Each row was made from one small tree. The marks that hang from a mark follow it in brackets, in the order of their numbers. Every link used is in the known rows. Write each row's tree.
Known rows:
Q257{Q726{Q13 Q576 Q965}}: [ 1.97  1.04  0.12  0.09 -1.01  1.89 -0.95  2.02  0.32  1.93 -0.09 -0.98
  1.79 -0.08 -0.68 -1.39  1.96 -1.17  1.57  0.33  2.35 -0.15  1.39  0.50]
Q726{Q13{Q552{Q547}} Q576}: [ 1.11  0.94 -0.58 -0.68 -0.14  0.64 -1.35  0.51  0.06  0.31  0.37 -0.96
  2.64  0.26  0.84 -1.20 -2.53 -0.69 -1.74 -0.58  0.12 -0.43  1.01  0.69]
Q965{Q726{Q13{Q552{Q547}} Q576}}: [ 0.15  0.88 -1.29 -1.34 -0.60  0.73 -0.64  0.50  0.01  1.42  0.41 -0.09
  1.25  1.51  0.90 -0.62 -2.01 -0.87 -0.75  3.21 -2.34 -0.16  1.08  0.14]
Q965{Q726{Q13 Q576}}: [-0.35  1.01 -1.30 -0.36 -1.58  0.91 -0.70  1.13  0.37  1.67  0.13  0.19
  0.99  1.86 -0.58 -0.41 -0.58 -1.27  0.68  3.91 -1.97 -0.44  0.15 -0.27]
Q540{Q164 Q211{Q547{Q552}}}: [-3.68  0.67 -1.95 -1.13 -0.31  4.44  0.70  2.24  0.69  0.62  0.06 -2.66
 -1.60 -0.94 -2.08 -2.69 -1.17  1.22 -5.36  4.06 -0.54  0.56 -3.68  2.44]
Q211{Q547{Q676}}: [-1.57  0.69 -1.38  1.69 -0.83  2.27  0.00  2.05  1.19  1.23  2.36  0.44
 -0.63 -2.51 -0.49 -2.34 -0.73  1.34 -2.65  2.78  1.77 -0.01 -2.53  0.16]
Q211{Q547{Q552}}: [-1.58  0.00 -1.03  0.27 -1.32  3.01  0.49  2.08  1.31  1.78 -0.12 -0.07
 -1.48 -1.15 -0.57 -3.73 -1.04  1.16 -2.46  2.78  1.35  0.02 -3.26  0.84]
Q547{Q676}: [-1.49  1.26 -1.19  2.42 -1.30  1.50 -0.36  3.05  1.07  1.16  2.23  1.09
 -0.87 -0.95 -0.56  0.12 -0.80  1.36 -2.11  2.21  3.08 -0.01 -4.13 -0.11]
Q13{Q726{Q576{Q742} Q965}}: [ 2.64  0.74 -1.22  0.09 -0.78  4.03 -1.67  1.68  1.14  0.77 -0.25 -0.55
  0.27 -0.65  1.24 -0.97  1.04 -0.74  0.59 -1.38  2.72  0.22 -2.16  1.55]
Q13{Q552{Q547} Q726{Q576 Q965}}: [ 2.87  0.57 -1.06 -2.04  1.02  3.49 -1.01  0.94 -0.11  0.08  0.78 -1.06
  1.22 -1.06  2.90 -1.75 -1.42  0.48 -1.11 -1.36  2.41  0.48 -0.92  1.82]
Q726{Q257 Q576 Q965}: [ 3.06  1.43  0.22 -0.44 -1.24  3.69 -0.94  1.59  0.79  1.52 -0.26 -0.96
  0.12  1.50 -0.53 -0.66  1.68 -1.34  0.99 -0.22  2.40 -1.62  1.52  0.12]
Q965{Q726{Q13{Q552} Q257 Q576{Q742}}}: [ 1.76  0.52 -0.89 -1.23 -1.30  0.86 -2.04  0.45  1.31  0.69 -1.33 -0.59
  0.03  2.15  1.50  0.36 -0.39 -1.78  1.34  1.43 -3.07 -1.45  2.46  0.49]
Q726{Q13{Q552} Q257 Q576{Q742} Q965}: [ 5.08  0.32  1.04 -0.74 -0.90  3.39 -3.33 -0.01  1.30 -0.37 -1.08 -2.19
  0.71  1.05  1.73 -0.47  1.22 -2.14  0.67 -3.49  0.60 -1.13  5.27  0.64]
Q211{Q547}: [-1.75  0.95 -1.00  0.86 -0.96  2.23  0.10  1.88  1.65  1.99 -0.40  0.20
 -0.68 -2.10 -0.63 -2.66 -0.66  0.33 -2.18  3.05  0.87 -0.81 -2.53  0.99]
Q257{Q726{Q13{Q552} Q576{Q742} Q965}}: [ 3.16  0.32  0.23  0.18 -0.53  2.35 -2.43  1.59  0.87  1.11 -0.40 -1.44
  1.38 -0.84  1.12 -0.97  1.86 -1.22  0.89 -1.37  1.96 -0.17  1.46  1.29]
Q965{Q726{Q13}}: [-1.62  1.17 -0.76 -0.10 -1.53  0.81 -0.38  1.44  1.08  2.05 -1.04  0.76
 -0.68  0.97 -0.55 -0.02 -0.78 -0.94  0.07  4.88 -1.92  0.06 -0.17  0.00]
Q540{Q211}: [-2.84  1.73 -1.35  0.57 -0.64  2.45 -0.05  2.43  1.26  2.01 -1.25 -1.12
 -1.03 -0.68 -0.82  0.21 -0.59  0.35 -3.58  3.40  1.32 -0.09 -6.01  1.66]
Q742{Q576}: [-1.45  2.16 -1.70  2.12 -1.18  1.23  0.12  4.04  1.90  2.34 -0.66  0.77
 -0.48 -0.22  0.47  0.15 -0.10 -0.53 -3.31  2.81  2.20 -1.98 -3.62  1.48]
Q547{Q552}: [-1.47  0.54 -0.82  0.73 -1.87  2.52  0.36  3.01  1.32  2.05 -0.71  0.43
 -1.93  0.58 -0.56 -1.70 -1.15  1.22 -1.92  2.11  2.48  0.06 -5.00  1.01]
Q211{Q547{Q552 Q676}}: [-1.38 -0.30 -1.40  1.15 -1.24  2.98  0.46  2.20  0.94  1.21  2.70  0.15
 -1.37 -1.51 -0.30 -3.29 -1.21  2.21 -3.01  2.54  2.23  0.70 -3.18 -0.02]
Q257{Q726{Q576{Q742}}}: [ 0.62  1.23 -1.37  1.11 -1.27  0.87 -0.88  2.97  1.42  2.76 -1.07 -0.33
  0.70 -0.63 -0.31 -0.69  0.92 -0.72  0.80  0.48  2.03 -1.06 -3.21  1.61]
Q547{Q552 Q676}: [-1.22  0.16 -1.24  1.73 -1.78  2.45  0.29  3.23  0.73  1.20  2.75  0.71
 -1.85  0.27 -0.30 -1.31 -1.33  2.52 -2.48  1.70  3.66  0.95 -5.04 -0.31]
Q257{Q726{Q13}}: [-1.01  1.29 -0.11  0.51 -1.13 -0.17 -0.58  2.65  1.31  2.09 -1.83 -0.03
  0.35 -0.87 -0.70 -0.65  0.40 -0.37  0.94  1.70  1.25 -0.59 -0.82  0.97]
Q726{Q13}: [-1.26  1.37  0.11  1.01 -1.43  0.72 -1.00  1.80  1.41  1.05 -1.50  0.17
  0.11 -0.25 -0.86 -0.33 -0.99 -0.71 -0.95  1.43  0.54 -0.19 -0.52  0.45]
Q965{Q726{Q13{Q552{Q547}}}}: [-1.06  1.00 -0.68 -1.12 -0.49  0.84 -0.34  0.87  0.70  1.61 -0.75  0.39
 -0.50  0.41  0.98 -0.23 -2.30 -0.38 -1.30  4.02 -2.42  0.26  0.59  0.39]
Q552{Q547{Q676}}: [-1.17  1.98 -1.11  0.98 -0.18  1.22  0.78  1.81  0.31  2.30  1.82  0.81
 -0.55 -1.36 -0.24 -0.47 -2.99  1.08 -3.59  1.62  2.38  1.00 -2.55  0.08]

Write each row's tree:
[ 2.06  1.26  1.75 -0.56 -1.33  2.68 -1.38  0.80  1.42  0.74 -1.89 -0.92
 -0.92  0.75 -0.33 -0.36  1.21 -1.49  0.73 -0.14  1.08 -0.61  4.53 -0.08]
Q726{Q13 Q257 Q965}
[ 3.52  0.45 -0.51 -2.06  0.14  3.27 -1.94  1.59  0.79 -0.79 -0.43 -1.19
  0.33  0.34  2.74 -0.99  0.58 -0.06  1.58 -1.79  2.08 -1.38 -0.11  1.84]
Q13{Q552 Q726{Q257 Q576 Q965}}
[ 2.25  0.59  0.27 -0.21 -0.46  1.88 -1.54  2.00  0.28  1.14  0.16 -1.27
  1.93 -0.40  0.57 -1.33  1.58 -0.73  0.95 -0.09  2.23 -0.51  1.27  0.88]
Q257{Q726{Q13{Q552} Q576 Q965}}
[ 2.85  1.06 -0.71 -1.40 -0.80  3.19 -1.06  1.59  0.86  0.47 -0.67 -0.79
  0.29  0.69  0.95 -0.92  1.06 -0.78  2.29 -0.99  2.28 -0.85 -0.07  1.03]
Q13{Q726{Q257 Q576 Q965}}
[ 2.16  0.61 -0.03 -1.85  0.11  3.30 -1.63  1.85  1.54 -0.57 -1.54 -0.62
 -1.43 -0.56  2.88 -0.56  0.38  0.36  0.97 -0.90  1.96 -0.96 -0.58  2.00]
Q13{Q552 Q726{Q257 Q965}}
[ 3.59  0.78 -0.79 -1.01 -0.83  3.67 -1.79  1.29  1.50  0.47 -1.28 -0.99
 -0.21  0.39  1.38 -0.48  1.22 -1.22  2.05 -2.36  2.07 -0.67  0.00  1.38]
Q13{Q726{Q257 Q576{Q742} Q965}}
[ 0.34  0.68 -1.55 -0.78 -0.49  0.74 -0.59  0.65 -0.34  0.98  2.16  0.00
  1.30  1.16  0.94 -0.42 -2.15 -0.22 -0.99  3.09 -1.63  0.34  0.98 -0.46]
Q965{Q726{Q13{Q552{Q547{Q676}}} Q576}}
[ 1.99  0.82 -1.17 -0.39 -0.60  3.66 -0.91  2.01  0.55  0.72  0.37 -0.42
  0.85 -0.22  0.64 -1.36  0.76 -0.22  0.88 -0.13  3.06  0.04 -2.37  1.14]
Q13{Q726{Q576 Q965}}
[-3.52  0.45 -2.28 -0.43 -0.22  4.46  0.61  2.36  0.36  0.04  2.24 -2.49
 -1.58 -1.27 -1.93 -2.42 -1.28  2.04 -5.65  3.81  0.24  1.09 -3.68  1.69]
Q540{Q164 Q211{Q547{Q552 Q676}}}
[ 1.34  0.63  1.29  0.14 -0.53  3.43 -1.93  1.23  1.01  0.21 -0.37 -0.79
 -0.24 -0.79  0.93 -0.81  0.48 -0.55 -1.70  0.39  1.81  0.24  1.77  0.62]
Q726{Q13{Q552} Q965}
[ 1.26  0.86 -0.83 -2.38 -0.72  0.23 -0.82  0.24  0.23  1.10 -0.60 -0.41
  0.73  2.46  0.95 -0.27 -1.80 -1.24  0.81  2.39 -3.07 -1.08  3.21  0.00]
Q965{Q726{Q13{Q552{Q547}} Q257 Q576}}
[ 2.76  1.14  1.84 -1.94 -0.03  2.61 -1.39 -0.08  0.73  0.33 -1.52 -1.37
 -0.69  0.07  1.40 -0.78 -0.74 -1.13 -0.91 -1.17  0.59 -0.22  5.49  0.44]
Q726{Q13{Q552{Q547}} Q257 Q965}
[ 2.64  0.83  0.05  0.52 -1.15  2.14 -1.75  1.53  0.79  1.91 -0.54 -1.22
  1.31 -0.58 -0.13 -1.02  2.25 -1.51  1.27 -0.91  2.17  0.08  1.51  0.90]
Q257{Q726{Q13 Q576{Q742} Q965}}
[ 2.50  0.81  0.26 -0.97  0.09  1.78 -1.11  1.35 -0.12  1.50  0.33 -1.39
  2.08 -0.61  0.74 -1.71  0.46 -0.77  0.22 -0.44  1.93  0.05  2.14  0.89]
Q257{Q726{Q13{Q552{Q547}} Q576 Q965}}
[ 4.62  0.91  0.89 -0.35 -1.55  3.33 -2.62 -0.07  1.30  0.65 -1.29 -1.87
  0.57  1.42  0.29 -0.25  1.67 -2.64  1.22 -2.88  0.93 -0.71  5.16  0.08]
Q726{Q13 Q257 Q576{Q742} Q965}
[ 4.20  0.16 -0.61 -1.56 -0.03  3.68 -2.65  1.31  1.39 -0.68 -0.94 -1.34
 -0.22 -0.06  3.29 -0.61  0.75 -0.58  1.36 -2.91  1.75 -1.11 -0.13  2.23]
Q13{Q552 Q726{Q257 Q576{Q742} Q965}}
[ 4.18  0.60  1.03 -1.38 -0.76  2.91 -2.48  0.41  0.48 -0.46 -0.26 -1.85
  1.33  1.58  0.93 -0.82  1.02 -1.66  0.95 -1.83  0.86 -1.35  5.03  0.10]
Q726{Q13{Q552} Q257 Q576 Q965}
[ 0.38  0.87 -1.41  0.17 -1.64  1.30 -1.37  0.79  1.07  1.84 -0.55  0.07
  0.48  1.45  0.01  0.13 -0.39 -1.63  0.34  2.78 -2.04 -0.10  0.29  0.16]
Q965{Q726{Q13 Q576{Q742}}}
[ 1.30  1.03  0.88 -0.77  0.07  1.75 -0.73  1.69  0.47  1.73 -0.83 -0.83
  0.27 -1.59  0.97 -1.28  0.32 -0.34 -0.35  0.42  1.93  0.47  1.86  1.15]
Q257{Q726{Q13{Q552{Q547}} Q965}}
[ 2.53  1.04 -0.18 -0.05 -1.73  0.71 -2.32  0.53  1.71  0.51 -2.17 -1.25
  0.98  1.69 -0.08  0.14 -0.14 -2.32  1.21 -2.17 -0.50 -1.71  2.92  0.45]
Q726{Q13 Q257 Q576{Q742}}
[ 1.52  0.84 -0.70 -0.23 -0.27  0.08 -1.47  1.30  0.85  1.58 -1.03 -1.19
  1.89 -0.86  1.13 -0.83 -0.82 -0.89  0.11 -1.19  0.55 -0.46  0.48  1.68]
Q257{Q726{Q13{Q552{Q547}} Q576{Q742}}}
[ 1.03  0.78  0.87  0.03 -0.39  1.91 -1.32  2.23  0.91  1.33 -0.97 -0.75
  0.00 -1.31  0.69 -1.21  1.43 -0.26  0.51  0.76  2.10 -0.04  0.85  1.11]
Q257{Q726{Q13{Q552} Q965}}
[ 0.84  0.63 -0.60  0.20 -0.79  0.90 -2.07  1.35  0.66 -0.37  0.17 -0.90
  2.44  0.64  0.62 -0.87 -1.07 -0.49 -0.72 -0.16  0.39 -1.13 -0.03  0.71]
Q726{Q13{Q552} Q576}
[ 2.92  0.90  1.62 -1.24 -0.01  2.57 -1.42  0.08  0.47 -0.03  0.17 -1.21
 -0.61 -0.08  1.52 -0.47 -0.73 -0.45 -1.22 -1.33  1.14  0.27  5.48 -0.24]
Q726{Q13{Q552{Q547{Q676}}} Q257 Q965}
[ 4.07  1.17  0.11  0.12 -1.37  4.13 -1.83  1.14  1.54  1.65 -0.99 -1.09
 -0.56  0.96  0.10 -0.25  1.94 -1.90  0.65 -1.81  2.22 -1.27  1.60  0.56]
Q726{Q257 Q576{Q742} Q965}
[ 0.95  1.17 -1.61 -0.49 -1.69  1.50 -0.95  1.34  1.41  2.36 -1.34  0.23
 -0.89  2.23  0.13  0.51  0.16 -1.66  1.35  2.70 -1.77 -1.59 -0.41  0.48]
Q965{Q726{Q257 Q576{Q742}}}
[-0.12  1.01 -1.30 -1.43  0.79  1.45 -0.49  1.67  0.92  0.26 -0.99  0.07
 -0.27 -1.65  2.86 -1.09 -3.10  1.09 -1.74 -0.05  1.26  0.04 -3.30  2.48]
Q13{Q552{Q547} Q726}
[ 0.96  0.99 -1.19 -1.82  0.78  0.99 -0.58  1.40  0.82 -0.52  0.18 -0.15
 -0.76 -0.88  3.15 -0.29 -2.96  1.42 -0.61 -1.18  1.21 -0.24 -1.08  1.68]
Q13{Q552{Q547{Q676}} Q726{Q257}}
[ 0.68  0.77 -0.66 -0.12 -0.60 -0.16 -1.22  2.34  0.67  1.07 -0.51 -0.86
  2.15 -0.12  0.29 -1.09  0.16 -0.43  1.11  0.36  1.06 -1.25 -0.38  1.18]
Q257{Q726{Q13{Q552} Q576}}
[ 3.20  0.72  0.45 -0.97  0.09  3.27 -1.53  0.15 -0.35  0.38  1.17 -1.55
  2.24  0.00  1.01 -1.63 -0.74 -0.99 -1.83 -1.18  1.53  0.47  3.32  0.26]
Q726{Q13{Q552{Q547}} Q576 Q965}
[-1.20  0.74 -0.65 -0.38 -1.03  0.97 -0.90  1.48  1.06  1.20 -0.84  0.50
 -0.77  0.70  0.89 -0.11 -1.14 -0.50 -0.46  4.40 -2.17 -0.31 -0.17  0.48]
Q965{Q726{Q13{Q552}}}
[ 0.43  1.01  0.80 -0.83 -0.88  0.28 -1.79  1.26  1.85 -0.29 -2.54 -0.72
 -0.45  0.66  0.98  0.06 -1.03 -0.67  0.26 -0.10 -0.57 -1.82  2.18  0.76]
Q726{Q13{Q552} Q257}
[ 2.54  0.40 -1.47 -1.31 -0.19  1.80 -2.44  1.71  1.81 -0.76 -1.74 -0.91
  0.16  0.13  3.17 -0.24 -0.76 -0.16  1.34 -2.45  0.74 -1.92 -1.92  2.53]
Q13{Q552 Q726{Q257 Q576{Q742}}}
